What can hang from each mark:
rozum: zile
zile: bepog bunol kulim marutug rozum
marutug: zile
kulim: zile
sogos: bepog
bepog: sogos zile
bunol: zile
gune: zile

Each row was made from one small tree. The marks that hang from a mark follow it in brackets, in alphabetical order. Every link used is in the known rows. Write each row's tree.
In the rows, 128 means zero.
Known rows:
bepog(sogos zile): [ 92 121 142 130 112  89 127 118 146  77 119 131 147 131 103 138 127 124
 117 149 105 115 130  95 140 115 138 148 139 153 131 125 126 137 137 133
 107 135 112 154 118 118 134 109 113 123 108 125 154 106  93 169 152 156
 157 131 137 124 149 154 150 130 137 136]
sogos(bepog): [107 141 148 131 100 108 123 143 153 111 118 118 146 137 105 156 138 128
 121 147 113 108 139  98 133 119 127 131 131 151 142 135 129 127 121 123
 104 135 110 149 123 157 125 104 113 155 101 115 148 108  98 156 144  82
 120 135 122 140 142 146 149 127 127 117]
marutug(zile(kulim)): [110 107 143 133  90 101 129 147 145  89 122 135 136 146 101 149 159 125
 122 126 109 127 125 113 134 102 141 142 124 152 142 127 106 123 122 128
  98 137 114 160 117 138 123 117 113 148 105 137 149 111  88 118 148  82
 121 127 120 136 147 145 151 150 149 122]
bunol(zile): [102 116 151 129 118 104 129 147 141  96 117 122 148 136 100 149 135 129
 128 140 101 112 147 114 128 126 141 134 122 144 139 120 130 125 126 142
 102 136 130 153 120 129 126 107 108 129 102 128 154 104 104 147 151 118
 113 137 125 132 137 143 144 114 118 131]
bunol(zile(bepog rozum)): [107  92 156 136 135 104 126 139 140 113 118 117 147 145 106 148 112 139
 116 138 103 111 153 119 121 118 134 125 120 147 126 119 135 149 120 142
  88 128 103 150 128 122 125 123 105 136 108 123 156 102 113 154 149  56
 106 138 134 127 135 143 148 118 128 114]
zile(bepog(sogos) rozum): [110 102 150 134 125  96 127 119 139 104 121 119 144 142 112 139 119 138
 115 138 103 115 127 105 135 127 121 130 134 154 118 124 135 152 125 131
  97 132 103 149 126 120 131 128 101 138 115 131 157 106 108 156 139  75
 139 139 142 134 150 149 151 134 147 100]
marutug(zile(bunol)): [120 108 145 126 106  87 123 137 139  93 120 144 144 140 102 153 159 124
 124 136 114 118 144 107 135 104 140 137 132 151 141 143 133 105 121 141
 115 133 107 150 121 110 117 109 107 140 102 148 154 104 119 141 137  94
 125 144 123 125 139 143 151 148 133 111]
kulim(zile): [107 131 141 129  97  95 121 124 145 100 124 134 139 138 107 153 154 130
 122 145 115 115 130 109 131  89 131 146 126 153 140 136 104 127 115 132
  99 140 110 154 129 114 129 115 112 125 100 134 154 109  93 137 144 110
 129 126 120 142 146 145 144 130 133 125]
marutug(zile(bunol kulim rozum)): [124  86 144 128 105  87 122 131 137  97 118 127 136 156 109 149 141 129
 119 129 111 127 136 117 128  94 140 132 128 157 132 142 120 113 116 138
 101 129 109 151 128 111 120 125 108 146 107 145 152 108 108 120 136  57
 117 134 122 126 151 141 152 153 136 108]
bepog(zile): [ 92 116 144 133 112  93 124 129 146  95 120 137 147 135 102 147 131 126
 122 151 112 114 143 100 133 104 140 143 134 149 136 129 123 138 128 134
 103 137  96 153 126 119 128 110 118 135 102 119 153 107  91 163 153 122
 133 129 127 129 138 148 150 120 136 134]
sogos(bepog(zile)): [ 97 133 148 135 104  98 120 139 157  98 117 129 148 135 103 152 123 125
 114 158 113 109 149  93 133 102 133 138 133 154 140 136 127 128 126 126
  99 131  94 151 127 149 127  99 120 150  97 105 149 108  88 180 153  95
 122 128 127 128 138 150 153 123 129 135]
bepog(sogos zile(bunol kulim marutug)): [107 118 151 132 112  81 134 124 142  78 115 128 137 145 107 145 132 122
 110 156 100 129 124 102 148 110 142 142 124 149 131 134 108 128 138 136
  97 128 108 161 132 113 130 114 115 131 109 110 155 106  94 172 145 105
 126 140 148 124 131 158 159 135 135 127]
kulim(zile(bepog bunol marutug rozum)): [129 115 156 133 124  80 118 114 135 120 122 132 132 152 117 161 137 136
 109 160 114 120 142 116 131  68 124 132 121 150 127 148 114 135 107 141
  85 128  84 155 149  97 121 135 103 124 107 125 162 109 119 159 129  25
 102 135 141 140 124 147 156 139 132  96]
sogos(bepog(zile(marutug))): [102 148 153 130 123  92 123 134 154 104 115 132 138 138 106 161 124 124
 112 168 116 108 146  98 133 101 136 138 130 150 141 133 124 123 128 126
  88 127  94 156 135 146 125 107 117 148  97  95 150 115  93 190 152  83
 109 125 132 137 124 153 159 117 129 132]
zile(bepog bunol kulim marutug rozum): [127 101 160 140 122  95 128 128 135 120 119 119 135 159 114 155 132 136
 111 144 105 127 136 117 135 101 129 122 117 146 125 137 111 142 114 134
  85 126  96 156 145 122 121 131 106 151 111 110 159 102 107 149 132   4
  89 146 142 143 122 147 158 139 141  89]
bepog(zile(bunol)): [103 107 145 134 112  84 122 122 144  93 119 138 151 138 103 148 132 123
 120 149 111 113 148  98 135  98 140 139 134 148 136 146 129 127 126 141
 111 132  97 151 131 101 126 103 114 129  99 128 158 101 105 168 142 112
 127 140 131 119 134 148 152 131 128 122]
bepog(sogos zile(bunol rozum)): [106 103 146 124 123  74 120 104 139  91 116 127 148 138 110 138 105 125
 113 153 108 112 138  97 134 108 135 138 141 158 121 142 141 130 131 144
 108 128  99 146 132  91 131 116 105 128 110 138 157 103 114 172 140 123
 151 145 142 116 147 150 152 133 126 124]
marutug(zile(bepog bunol kulim rozum)): [124  75 152 144 106  95 125 136 140 101 123 133 138 157 109 148 142 134
 110 132 107 133 139 116 134  91 135 127 122 153 129 141 119 133 117 136
  95 128  89 155 131 120 119 129 106 155 106 140 155 102 108 130 135  10
 108 140 134 122 142 144 155 160 148  96]
gune(zile(bepog marutug rozum)): [118 113 148 135 131  92 126 110 137 128 121 132 131 152 115 156 138 130
 109 156 113 119 140 116 135  89 123 129 127 150 125 122 145 135 117 134
  71 127  80 153 146 113 125 132 101 142 109 105 159 124 109 151 144  47
 110 129 125 144 137 148 153 125 145  90]
zile(bepog kulim marutug): [112 118 159 147 115 110 137 141 143 110 123 123 133 153 105 154 150 135
 117 143 104 132 129 109 136 112 128 130 115 143 135 119 103 152 121 122
  80 133  99 166 135 147 125 125 113 148 108 103 156 105  87 145 143  28
  93 133 139 155 121 151 157 133 150 100]
rozum(zile(kulim)): [106 114 142 122 106 103 134 140 148 103 117 120 136 146 102 142 150 120
 120 137  96 119 117 112 135 111 133 147 122 151 139 139  91 132 127 130
  99 140  95 154 118 149 130 109 120 149 110 123 151 106  86 122 149 108
 118 136 121 142 147 145 148 134 135 139]
bunol(zile(bepog(sogos) kulim rozum)): [104  87 154 141 125 107 134 139 142  92 117 104 142 147 108 134 110 139
 110 134  90 131 129 120 131 133 134 129 112 151 118 113 117 154 133 135
  87 129 117 157 125 137 133 124 103 139 113 124 155 100  98 150 148  64
 114 137 148 124 150 150 149 133 139 119]

Write each row's tree:
[112 108 147 139 110  93 117 123 143 117 124 128 138 149 113 149 135 140
 113 148 113 118 138 114 124  81 122 137 127 156 129 136 110 151 109 133
  89 136  88 151 138 113 127 135 107 131 108 132 157 111 102 144 140  49
 121 124 131 138 144 145 149 141 141 109]
kulim(zile(bepog rozum))
[109 118 156 143 114 104 141 136 142  97 120 117 133 149 107 146 144 133
 113 141  95 137 114 107 144 128 127 132 117 145 127 116 101 153 132 125
  85 133 111 166 132 142 129 126 108 142 113 103 156 104  89 154 143  50
 118 135 149 145 130 157 158 137 156 108]
zile(bepog(sogos) kulim marutug)
[113 100 163 141 139 104 134 147 139 110 116 109 132 157 107 154 118 137
 112 141 100 127 137 127 123 111 139 122 108 143 125 112 115 147 121 134
  71 125 104 162 136 138 125 132 108 141 110 105 155 104  97 151 149  26
  81 131 140 143 124 148 154 119 135 111]
bunol(zile(bepog kulim marutug rozum))
[122 112 161 144 112 102 136 138 139 109 121 125 137 154 106 156 154 133
 116 145  98 133 131 110 143 107 132 126 113 141 134 136 103 142 121 130
  90 131  99 163 143 131 122 118 110 146 108 107 159  98 101 151 135  16
  87 147 147 142 115 151 158 135 142  95]
zile(bepog bunol kulim marutug)
[120  87 156 139 108  98 131 122 137  99 120 109 144 153 112 137 123 134
 109 136  94 131 125 105 142 123 127 125 121 154 119 138 116 149 125 134
 100 132 105 153 136 118 130 125 102 143 116 127 157  98 111 143 131  47
 123 146 149 126 147 150 153 150 144  95]
zile(bepog(sogos) bunol kulim rozum)
[121  87 158 144 107 104 127 128 140 113 122 115 143 158 109 146 128 138
 115 136 100 130 138 112 134 109 128 122 120 150 125 141 111 145 114 132
  95 131  94 151 141 124 124 127 106 153 110 123 157  98 105 134 133  15
 106 144 138 132 139 144 152 142 140  92]
zile(bepog bunol kulim rozum)
[122 102 151 137 107  85 116 116 138 117 122 132 142 148 114 151 136 137
 112 152 110 120 145 113 130  79 123 134 126 155 127 155 113 139 107 139
  96 133  87 149 147 101 124 126 105 134 106 137 161 103 117 149 128  37
 115 139 138 129 140 143 150 147 131 101]
kulim(zile(bepog bunol rozum))
[119  92 151 144  89  95 135 139 142  79 122 131 141 148 103 139 160 132
 110 133  96 138 127 106 150 115 137 134 121 148 131 137 110 133 134 132
 103 133 107 160 127 126 125 116 107 144 109 136 155  99 106 146 138  46
 121 144 146 114 142 154 157 163 155 105]
marutug(zile(bepog(sogos) bunol kulim))
[ 96  96 141 133 115  88 127 113 146  82 118 114 139 145 109 133 107 126
 111 145 104 124 119 104 133 109 137 142 131 157 122 124 113 144 134 131
  93 132 107 154 127 117 137 125 113 140 112 127 151 107  83 149 151 117
 142 127 136 127 159 152 152 136 141 134]
bepog(sogos zile(kulim rozum))
[116 114 153 123 143  72 119 109 135 108 117 135 139 147 112 155 111 125
 114 162 115 111 144 105 126  87 138 133 132 151 128 140 138 120 121 146
  94 123  90 148 137  92 123 124 110 135 106 122 157 112 115 176 142  89
 114 137 133 132 126 146 157 120 121 115]
bepog(zile(bunol marutug rozum))
[101 101 145 136  97  89 130 121 146  72 117 125 145 141 104 135 130 123
 113 149  98 128 126  96 146 113 143 143 129 150 130 141 105 130 139 134
 108 135 113 157 130 118 133 107 114 138 106 126 155 100  93 160 144 125
 141 144 144 115 144 154 153 144 137 128]
bepog(sogos zile(bunol kulim))
[124  96 151 133 119  79 124 122 135  94 121 135 143 145 110 141 135 132
 109 141 108 121 137 108 141 108 129 130 136 156 121 141 144 128 126 141
 104 127  94 148 126  99 121 123  97 136 112 145 157 105 126 158 133  58
 135 143 142 117 147 149 155 158 142  97]
marutug(zile(bepog(sogos) bunol rozum))
[108 135 154 126 139  84 118 123 150 113 115 125 135 145 113 162 103 126
 109 166 119 104 145 104 126  93 133 134 136 155 131 133 137 123 123 130
  82 122  87 149 138 137 125 119 115 151 102 101 149 116  98 189 150  68
 108 125 131 138 131 150 159 113 124 127]
sogos(bepog(zile(marutug rozum)))
[116 118 150 126 126  96 128 127 135 113 118 114 129 156 112 156 125 132
 121 134 110 122 123 117 123 105 134 131 123 151 131 117 111 131 116 129
  81 130 119 155 133 126 126 136 110 149 113 117 151 113  89 128 141  58
 103 128 125 156 140 144 151 122 138 111]
zile(kulim marutug rozum)
[ 98 134 149 126 130  80 131 119 142  83 117 131 138 136 107 147 128 123
 114 157 109 117 131 100 140 113 139 147 133 151 130 121 128 133 140 135
  95 130 106 158 127 114 132 116 112 119 109 112 154 112  94 184 150 141
 137 128 139 134 134 157 157 120 137 133]
bepog(sogos zile(marutug))
[102 110 151 131 134  87 125 121 141 101 118 124 131 154 111 152 112 127
 114 152 112 124 129 115 125  88 139 139 126 153 129 121 110 135 121 131
  78 127  97 158 135 120 129 135 116 139 107 107 151 115  86 155 149  72
 109 121 129 144 135 149 156 121 139 131]
bepog(zile(kulim marutug rozum))
[116  93 145 150  87 106 132 124 147 104 121 131 142 150 108 144 164 125
 111 148  97 136 136 108 148  96 130 130 118 147 133 143 116 133 124 130
  87 136  98 158 150 129 127 110 109 145 104 112 160 106 105 133 141  47
 102 148 132 126 141 150 151 150 145  93]
gune(zile(bepog bunol kulim))
[112 124 156 124 137  94 134 136 144 125 118 133 133 144 107 152 152 126
 113 152  99 112 132 110 137 103 125 142 127 145 133 134 115 143 126 137
  91 133  72 157 124 138 124 115 114 141 109 101 157 112 104 163 144  73
 108 139 136 148 117 151 157 125 140 118]
rozum(zile(bepog marutug))
[121 109 147 136 107  80 120 106 138 102 121 123 142 143 117 142 132 136
 105 152 103 120 131 107 136  94 122 135 128 156 121 151 114 138 120 141
  99 133  96 150 140  97 129 127 101 124 111 143 160 103 119 162 130  67
 138 139 147 123 148 150 150 153 134 104]
kulim(zile(bepog(sogos) bunol rozum))
[114 102 156 141 126 103 130 130 137 121 120 118 130 158 112 155 127 138
 113 140 105 132 128 117 129 104 126 125 119 149 126 117 111 154 113 126
  74 128  97 159 138 134 126 139 108 154 113 107 155 108  92 140 140  14
  95 130 139 153 129 147 155 128 149 102]
zile(bepog kulim marutug rozum)
[113  98 155 146  95 103 137 134 143  90 121 119 147 145 106 137 148 134
 114 134  91 135 127 101 148 132 129 129 117 147 127 137 102 148 132 130
 105 136 112 159 133 128 130 113 108 140 113 119 158  94 102 148 135  57
 127 153 150 125 139 152 153 153 145 103]
zile(bepog(sogos) bunol kulim)
